Every row comes from one small tree of marks. The marks that hang from a mark follow it in brackets, in alphabetical order. Every link used is in the known rows. Which tree was each row made from?
Known rows:
L{J{A G} V}: [ 1.39  0.42  3.73  0.59  0.92 -1.36 -1.25 -3.16 -0.18  0.18 -1.21 -1.30
  0.34  0.55  0.23  0.69  2.05 -1.54 -0.34  0.55 -0.45 -3.05 -0.33 -0.07]
H{K{A{J{G}}}}: [ 0.28  3.96 -1.18  2.44  5.64 -0.92  0.44 -0.78 -0.13 -0.29  0.84 -0.70
  1.19  3.45 -1.84 -0.13  2.69  1.90  0.75 -0.86 -0.87 -1.03 -1.95  1.18]
G{J{A}}: [ 1.89  2.43  0.69  3.21 -0.36  0.63 -0.49 -2.80  0.87  1.18 -1.20  0.91
 -1.47  2.25 -0.26  0.17  0.54 -2.61 -0.56 -0.70  1.71 -1.20 -0.21  1.72]
G{J}: [ 0.38  1.92  0.02  2.69 -0.27  0.50 -0.53 -0.46 -0.45  0.84 -0.89  2.16
 -1.81  1.65 -0.42 -0.22  0.03 -1.44 -0.57 -0.37  1.33  0.08 -0.67  1.68]
G{J{L{V}}}: [ 1.66  0.57  2.81  1.20 -2.06  1.66 -0.04 -0.94 -0.36  1.57 -2.00  4.02
 -1.22 -1.08 -2.03  1.24 -0.50 -0.03 -1.62  1.99  0.36 -0.78 -1.87  1.69]
K{A{J{L}} H}: [ 1.22 -1.39 -0.46  1.12  1.58 -1.15  1.58 -1.52  3.31  0.20 -1.26  4.33
  1.36 -0.05 -4.97 -0.94  1.64  1.23 -0.97 -0.63 -1.40 -1.22 -3.06 -0.92]
H{K{A}}: [-0.95  2.82 -0.62 -0.88  3.30 -0.21  0.37 -1.43  1.26 -0.17  1.51 -1.22
  1.50  2.42 -0.63  0.60 -0.42  2.48 -0.90 -1.07 -0.94  0.07 -0.94  0.41]
J{G L{V}}: [ 2.56 -0.49  2.53 -0.21 -0.67  0.67 -0.50 -0.57 -1.74  0.92 -0.99  1.56
  0.23 -2.49 -0.97  1.82  0.54  1.14  1.02  2.94 -0.57 -1.72 -0.83 -0.18]
J{A}: [ 1.42  0.66  0.81  0.68 -0.16 -0.01  0.03 -2.56  1.14  0.39 -0.29 -1.30
  0.32  0.51  0.03  0.30  0.69 -1.27  0.15 -0.54  0.38 -1.45  0.40 -0.04]
G{J{L}}: [ 2.85  0.91  0.56  2.77 -1.91  1.16 -0.39 -0.42  0.29  1.23 -1.87  4.96
 -1.30  0.46 -2.46  0.19 -0.80 -0.01  0.02  0.43  1.20 -0.08 -1.38  2.15]
L{J V}: [-1.34 -0.97  3.06 -1.30 -0.09 -0.89 -0.35 -0.48  0.39 -0.31 -0.83  0.20
  0.29 -0.41 -0.50 -0.30  0.50  0.27 -2.73  0.40 -1.09 -0.75 -1.13 -0.01]
V{L{G J} S}: [ 1.61 -1.22  0.87  1.86  0.84 -3.07  0.10 -0.92  0.36  0.20 -3.95 -0.08
  1.09  2.95 -1.17 -1.17  2.03  4.98 -0.24  1.30 -1.46 -1.76 -2.14  2.19]
L{G J V}: [-1.91 -0.76  3.37 -0.53  0.99 -2.12 -0.33 -0.73  0.59 -1.02 -0.57 -1.57
  1.18  0.44  0.43  0.38  1.75  1.58 -1.01  1.23 -1.82 -1.25  0.35  0.32]
H{K{A{J{L{V}}}}}: [ 0.20  1.67  1.61 -0.49  2.56  0.44  1.81 -1.05  1.70  0.27 -0.32  1.40
  1.56  0.29 -4.02  0.56  1.41  3.60 -2.52  1.11 -2.16 -0.91 -3.50  1.16]
S{V}: [-2.32  0.79  0.64 -1.30 -0.18 -0.80  0.81 -0.85 -0.22  0.56 -1.36 -0.24
  0.27 -0.82  0.39  0.94  0.04  0.58 -0.05  2.97 -1.01 -0.54  1.00  0.26]
V{L{G{J}} S}: [ 2.29  1.12  0.06  4.20  0.42 -0.90  0.46 -1.25 -0.98  1.74 -4.14  0.85
 -1.05  3.34 -0.68 -0.01  1.94  3.36  0.45  2.04  0.00 -1.26 -2.07  3.40]
V{S}: [ 2.16 -1.23  0.17  0.57  1.27 -0.67  0.68 -0.31 -0.66  0.54 -1.85 -0.92
  0.15  0.72  0.03 -0.01  0.39  1.74 -0.45  0.47 -0.29 -0.53 -0.38  0.88]
H{K}: [-0.03  0.66 -0.29 -0.83  1.45  0.44 -0.14  0.44 -0.71 -0.53  0.78 -0.97
 -0.34  2.13 -0.06  0.17 -1.68  2.64 -0.65 -0.57 -0.04  1.08 -1.19  0.76]
A{J{G L} K{H}}: [ 3.04 -3.19 -0.38  3.31  2.07 -1.33  0.17  0.63  0.05 -1.22 -1.48  3.15
  0.40  2.14 -4.07 -1.83  0.33  0.67  0.59 -0.32 -1.06  0.79 -4.13 -1.90]
V{L S}: [ 2.39 -0.87 -0.40  0.60 -0.39 -0.61  0.82 -0.63 -0.86  1.71 -3.57  0.53
 -0.20  0.76 -1.16 -0.39  0.68  3.25 -0.86  1.67 -0.60 -1.08 -2.96  1.17]
K{A}: [-0.86  2.14 -0.13 -0.11  1.68 -0.71  0.67 -1.79  1.91  0.42  0.77 -0.28
  1.98  0.33 -0.44  0.44  1.28 -0.31 -0.22 -0.17 -0.81 -1.22  0.18 -0.25]
J{A G}: [ 2.76  1.47  0.66  1.82  1.02 -0.45 -0.84 -2.62 -0.41  0.63 -0.29 -1.57
  0.17  0.92  0.60  0.90  1.63 -1.68  2.28  0.10  0.62 -2.18  0.86 -0.10]
L{V}: [-1.11 -0.45  2.17 -1.72 -0.18  0.34  0.44 -0.44 -0.72  0.32 -0.05 -0.88
  0.06 -1.60  0.43  0.98  0.41 -0.07 -1.63  1.56 -0.93 -0.53 -0.37 -0.56]
A{J K{H}}: [-0.71 -3.23 -0.85  1.81  2.46 -1.62  1.02  0.76  1.18 -1.84 -0.71  0.69
  0.20  2.99 -2.59 -2.63  0.30 -0.24 -2.13 -1.59 -1.22  1.94 -3.85 -2.32]
L{G{J{A}} V{S}}: [ 2.46  1.05  3.68  2.93  1.54 -0.55  0.82 -4.00 -0.25  1.46 -2.95 -3.00
 -0.46  2.15  0.87  1.63  2.77  0.43 -0.69  1.87 -0.09 -2.74  0.37  2.44]
A{J}: [-0.12  0.25 -0.49  2.04  1.15 -0.11  0.90  0.83  0.44 -0.44 -0.62  0.64
 -0.30  0.59 -1.79 -1.28  2.20 -0.17 -0.46 -0.33 -0.22 -0.09 -1.24  0.72]
S{V{L{J}}}: [-2.45  0.37  0.71 -0.66 -1.70 -2.14  0.10 -1.06  0.63  0.82 -3.78  2.66
  0.06  0.62 -1.47 -0.54  0.21  2.48 -1.54  2.93 -1.61 -1.30 -2.16  1.12]
L{G{J} V}: [-1.16  1.64  2.72  1.89  0.52  0.04 -0.01 -1.05 -1.05  0.46 -0.72 -0.79
 -0.91  1.05  0.84  1.34  1.67  0.04 -0.39  1.94 -0.21 -0.79  0.29  1.54]

Which tree is each row?
[ 4.36 -1.72  4.05  0.57  0.38 -0.57  1.24 -3.60  0.86  1.10 -2.87 -2.27
  1.81 -0.93 -0.76  2.01  2.05  3.17  0.31  3.07 -1.50 -3.25  0.43  1.17] | J{A L{G V{S}}}
[ 1.84 -0.49  0.56  2.98  0.61 -0.52  0.91  0.54  1.38 -0.74 -1.20  1.47
  0.92  0.24 -3.01 -0.52  2.84  2.59  1.73  1.23 -1.27 -0.74 -0.40  1.37] | A{J{L{G}}}
[ 0.52  3.40 -0.77  3.26  4.01 -1.19  0.50 -1.16  0.54  0.23  0.00  0.02
  1.47  1.35 -1.66 -0.21  4.26 -0.85  1.46 -0.10 -0.80 -2.14 -0.64  0.34] | K{A{J{G}}}
[-1.08  1.01  1.45 -0.08 -1.83 -2.08  0.24 -3.66  1.90  1.18 -4.17  1.33
  0.50  1.20 -1.57 -0.20  0.76  1.06 -1.42  2.50 -1.14 -2.66 -1.73  1.19] | S{V{L{J{A}}}}
[ 0.72  0.23  2.07  1.92  1.06 -2.49 -0.73 -2.74  2.44 -1.05 -0.78 -2.16
  1.41  2.52  0.02 -0.43  2.03  0.38  0.66 -0.76 -0.46 -2.22  1.46  0.98] | L{G J{A}}
[ 2.10 -1.39  0.42  1.01 -0.16 -1.95  0.11 -0.58  0.13  0.89 -4.43  1.58
  0.18  2.09 -2.07 -1.59  0.86  3.45 -1.97  0.53 -0.81 -1.38 -3.54  1.83] | V{L{J} S}
[ 1.70 -1.19  4.45  0.77  2.08 -2.60  0.36 -3.43  1.17 -0.06 -2.79 -4.03
  1.61  1.57  0.41  0.50  2.92  2.05 -1.33  1.31 -1.67 -3.33  0.46  1.28] | L{G J{A} V{S}}
[ 1.22 -1.01  0.36  2.91  0.84 -0.97 -0.22 -2.92  1.48 -0.19 -1.24  1.04
 -1.03  4.57 -1.08 -1.22 -1.35 -2.83 -1.98 -2.14  0.59  0.79 -2.66 -1.23] | G{J{A{K{H}}}}
[ 0.95  0.44  2.87  2.25  1.81 -0.83  0.79 -1.46 -1.55  1.14 -2.47 -1.61
 -0.71  1.62  0.93  1.26  2.13  1.72 -0.79  2.46 -0.60 -1.35 -0.15  2.39] | L{G{J} V{S}}
[ 0.78  0.56 -0.50  4.20  3.38 -1.09  0.00  1.12 -0.80 -1.31  0.03 -0.73
  0.59  2.95 -1.35 -1.71  2.08 -1.12  0.83 -0.42 -0.81  0.66 -2.08 -0.47] | A{J{G} K}
[-0.52 -0.37  4.18  0.06  0.90 -2.08 -0.31 -3.29  1.69 -0.66 -0.85 -3.13
  1.37  0.95  0.42  0.66  2.31  0.25 -0.82  0.66 -1.34 -2.70  0.81  0.32] | L{G J{A} V}
[-0.83  3.61  1.04  2.92 -1.12 -1.09  0.55 -4.27  0.67  2.15 -3.98  0.54
 -0.57  2.55 -0.17  1.36  2.13  0.77  0.72  3.97 -0.31 -2.76 -0.34  2.67] | S{V{L{G{J{A}}}}}
[ 4.79 -1.91  3.58 -0.37 -0.73  0.34  1.34 -3.39  0.68  1.78 -3.11 -0.52
  0.94 -1.62 -1.70  1.54  0.74  1.70 -1.25  2.37 -0.90 -2.79 -0.97  0.84] | J{A L{V{S}}}
[ 1.46  2.91  0.57  4.33 -1.01 -0.47 -0.26 -3.35  0.70  1.59 -2.69  0.69
 -0.87  3.18 -0.69  0.42  2.08  0.12  0.89  1.16  0.90 -2.12 -1.14  2.33] | V{L{G{J{A}}}}
[ 6.20 -0.98  3.51  0.85  0.44 -0.13  0.33 -3.49 -1.17  1.99 -3.16 -0.56
  0.74 -1.17 -1.09  2.07  1.71  1.41  0.82  2.94 -0.50 -3.68 -0.65  0.86] | J{A G L{V{S}}}
[ 3.89 -0.55  2.84  1.73 -0.89  1.06  0.69 -1.35 -0.91  2.05 -3.86  2.94
 -1.32 -0.57 -2.09  1.06 -0.01  1.79 -1.99  2.44 -0.08 -1.29 -2.28  2.65] | G{J{L{V{S}}}}
[ 3.45 -2.48  2.96 -0.84 -0.58  0.42  1.26 -0.91 -0.52  1.35 -2.84  0.60
  0.44 -2.14 -1.67  1.22  0.23  3.15 -1.65  2.85 -1.22 -1.38 -1.53  0.84] | J{L{V{S}}}
[ 0.65 -1.15  3.19 -0.66 -0.92  0.07  0.53 -0.79  0.21  0.09 -0.72  0.04
  1.25 -2.07 -0.71  1.73  1.07  2.83  0.72  3.08 -1.73 -1.26  0.30  0.26] | J{L{G V}}
[ 0.75 -0.82  0.93  3.59  1.93 -1.94 -0.29 -3.08  1.60 -0.92 -0.89 -1.00
 -0.16  5.33 -0.34 -0.60 -0.10 -1.39 -0.35 -1.24 -0.12  0.31 -1.07 -1.05] | L{G{J{A{K{H}}}}}
[ 3.79  0.89  1.16  4.27 -1.22  0.96 -0.31 -2.58  2.01  0.46 -1.71  2.75
  0.06  3.02 -2.70 -0.53 -1.17 -1.83 -0.99 -0.46  0.71  0.19 -2.03  1.09] | G{J{A{K} L}}
[ 3.79  1.65  0.85  4.77  0.36 -1.17  0.53 -3.91  0.15  2.13 -4.57 -0.32
 -0.66  3.92 -0.66  0.35  2.51  1.93  0.42  1.58  0.54 -2.69 -1.62  3.41] | V{L{G{J{A}}} S}
[-2.03  3.12  0.32  2.28 -0.92 -0.98  0.58 -1.73 -0.65  1.67 -3.64  1.77
 -1.00  1.99 -0.25  1.14  1.39  2.23  0.68  4.43 -0.79 -1.25 -0.76  2.79] | S{V{L{G{J}}}}
[-0.56 -0.17  0.69  1.30 -0.43 -2.27 -0.60 -0.50  0.96 -0.48 -2.27  0.91
  0.98  2.27 -1.10 -0.92  1.66  3.19  0.19  0.76 -1.15 -1.18 -1.77  1.26] | V{L{G J}}
[ 0.81  0.47  1.50  1.90 -0.62 -2.18 -0.68 -3.06  2.16  0.07 -2.51 -0.30
  1.15  2.80 -1.12 -0.68  2.30  1.94  0.32  0.44 -0.81 -2.57 -1.05  1.27] | V{L{G J{A}}}
[ 0.29  0.47 -1.06  2.18  4.44 -2.45  0.74 -1.63  0.69 -0.07 -0.45  1.16
  0.84  1.87 -2.26 -0.72  3.20 -0.50  0.74 -0.70 -0.99 -1.78 -2.10 -1.45] | K{A{J{G}} H}
[-1.48  1.03  1.97  0.79 -0.67 -3.15  0.24 -3.82  2.02  0.53 -3.81 -0.63
  1.37  1.93 -0.66  0.28  2.18  2.40  0.30  3.37 -1.98 -3.18 -0.18  1.54] | S{V{L{G J{A}}}}
[ 3.29 -0.10  1.61  1.77 -0.72 -0.42  0.08 -2.72  2.04  0.08 -0.94 -0.38
  1.63  0.17 -1.19  1.14  1.25  1.57  2.37  1.01 -0.47 -2.04  1.16  0.83] | J{A L{G}}
[-1.08 -0.31 -1.00  0.88  3.27 -1.91  1.54 -1.39  2.51 -0.22 -0.51  1.41
  0.92  1.35 -2.87 -1.17  2.51 -0.17 -1.47 -1.27 -1.27 -0.89 -2.41 -1.39] | K{A{J} H}
[ 1.66 -4.24 -0.38  1.87  0.83 -0.92  1.07  0.74  1.89 -1.45 -1.52  3.39
  0.45  1.72 -4.65 -2.38 -0.62  0.98 -1.67 -0.78 -1.54  1.62 -4.38 -1.85] | A{J{L} K{H}}
[ 4.26  1.61  1.38  3.36 -2.05  1.28 -0.42 -3.06  1.52  1.60 -2.28  3.75
 -1.02  1.07 -2.49  0.41 -0.06 -1.37  0.14  0.05  1.62 -1.57 -0.82  2.22] | G{J{A L}}
[ 4.44 -2.50  3.46  0.64  0.20 -0.05  1.34 -2.95  1.26  0.55 -2.64 -1.50
  1.81  0.33 -1.80  0.39 -0.14  1.35 -2.50  1.97 -1.78 -1.14 -2.15 -0.19] | J{A{K} L{V{S}}}
[ 0.79  2.31  0.01  2.32  3.88 -0.75  1.34 -0.90  2.58 -0.85  0.31  0.45
  2.72  2.55 -3.57  0.03  2.28  4.93  0.80  0.38 -1.87 -0.87 -1.53  1.89] | H{K{A{J{L{G}}}}}
[ 0.99  2.12  0.73  5.03 -0.04 -0.80 -0.31 -3.10  1.30  0.46 -2.10 -0.33
  0.21  5.24 -0.80 -0.56  1.30 -0.27  0.03  0.53 -0.25 -0.50 -2.24  1.32] | V{L{G{J{A{K}}}}}
[ 2.12 -2.01  0.30  1.61  2.30 -1.82 -0.65 -2.68  0.01 -0.83 -0.25 -1.45
  0.56  3.24 -0.15 -0.47 -0.41 -1.73  0.62 -1.01 -0.47 -0.24 -1.74 -3.06] | J{A{K{H}} G}
[ 0.71 -3.04  0.25  0.19  1.16 -1.48  0.13 -2.48  1.87 -1.01 -0.31 -1.08
  0.79  2.87 -0.84 -1.05 -1.29 -1.26 -1.53 -1.67 -0.73  0.67 -2.09 -2.97] | J{A{K{H}}}
[ 0.58 -1.43  2.83 -0.38  2.04 -1.24  1.21 -1.04 -1.02  0.30 -1.55 -4.10
  1.03 -0.17  1.34  1.45  2.16  3.22 -0.23  2.75 -2.00 -1.54  0.51  0.71] | L{G V{S}}
[ 0.70 -3.40  0.53  0.87 -0.34 -2.93 -0.59 -2.68  2.71 -0.74 -2.72  1.46
  0.76  4.31 -2.72 -2.66 -1.03  0.37 -3.16 -1.59 -1.16 -0.24 -5.14 -2.09] | V{L{J{A{K{H}}}}}
[ 5.23 -0.14  3.72  2.13 -0.92  0.99  0.77 -3.96  0.30  2.63 -4.10  1.73
 -1.02 -0.08 -2.00  1.40  0.58  0.29 -1.92  2.10  0.37 -2.74 -1.74  2.56] | G{J{A L{V{S}}}}
[ 3.42 -0.64  4.01  1.14  2.31 -2.13 -0.53 -3.40 -0.75  0.85 -2.98 -2.46
  0.62  1.38  0.21  0.56  2.62  0.39 -0.79  0.80 -0.72 -3.75 -0.80  0.90] | L{J{A G} V{S}}
[-0.17  1.50  3.44  3.15  1.36 -0.36  0.06 -3.14  0.85 -0.21 -0.43 -2.80
  0.62  3.42  0.60  0.63  1.35 -1.89 -1.24  0.95 -0.68 -0.64 -0.39  0.38] | L{G{J{A{K}}} V}
[ 2.60 -0.53 -0.59  2.36  2.86 -1.69  0.69 -1.71  1.35  0.33 -1.24  3.90
  1.18  0.41 -4.34 -0.36  2.57  0.90  1.28 -0.03 -1.07 -2.09 -2.72 -1.00] | K{A{J{G L}} H}
[ 3.41 -0.38  0.42  2.30  0.83 -2.49 -0.77 -0.79 -1.56  1.13 -4.40  1.27
 -0.04  2.50 -1.31 -1.05  1.64  3.03  0.24  1.04 -0.47 -2.15 -3.26  1.82] | V{L{J{G}} S}
[-1.18  1.40  0.66  0.56 -0.52 -2.56 -0.66 -1.34 -1.12  1.06 -3.84  2.30
 -0.01  1.01 -0.88  0.03  1.19  1.90  0.63  3.49 -1.25 -2.18 -1.89  1.11] | S{V{L{J{G}}}}
[ 0.11  2.32 -0.01  3.55 -0.82 -0.46 -0.30 -0.95 -0.53  1.15 -2.41  1.92
 -1.12  2.74 -0.71  0.13  1.39  1.66  0.74  1.57  0.32 -0.74 -1.82  2.33] | V{L{G{J}}}
[ 4.77 -1.39  2.35  2.48  1.88 -0.22  1.13 -0.21 -1.88  1.11 -3.35  1.03
  0.06 -1.21 -2.86  0.40  3.23  2.45  0.05  3.02 -1.28 -2.40 -2.56  1.50] | A{J{G L{V{S}}}}
[ 0.52 -3.50  1.22  0.66  1.18 -2.81 -0.63 -2.45  2.87 -1.91 -1.00 -0.09
  1.06  4.02 -1.64 -2.32 -1.32 -1.19 -2.74 -2.87 -0.84  0.32 -2.62 -2.53] | L{J{A{K{H}}}}
[-2.67  1.07  0.30 -0.21 -0.67 -1.64  1.03 -1.31 -0.32  0.95 -2.78 -0.41
  0.84  0.16  0.28  1.17  1.41  3.52  1.32  4.77 -2.04 -1.45 -0.14  1.02] | S{V{L{G}}}
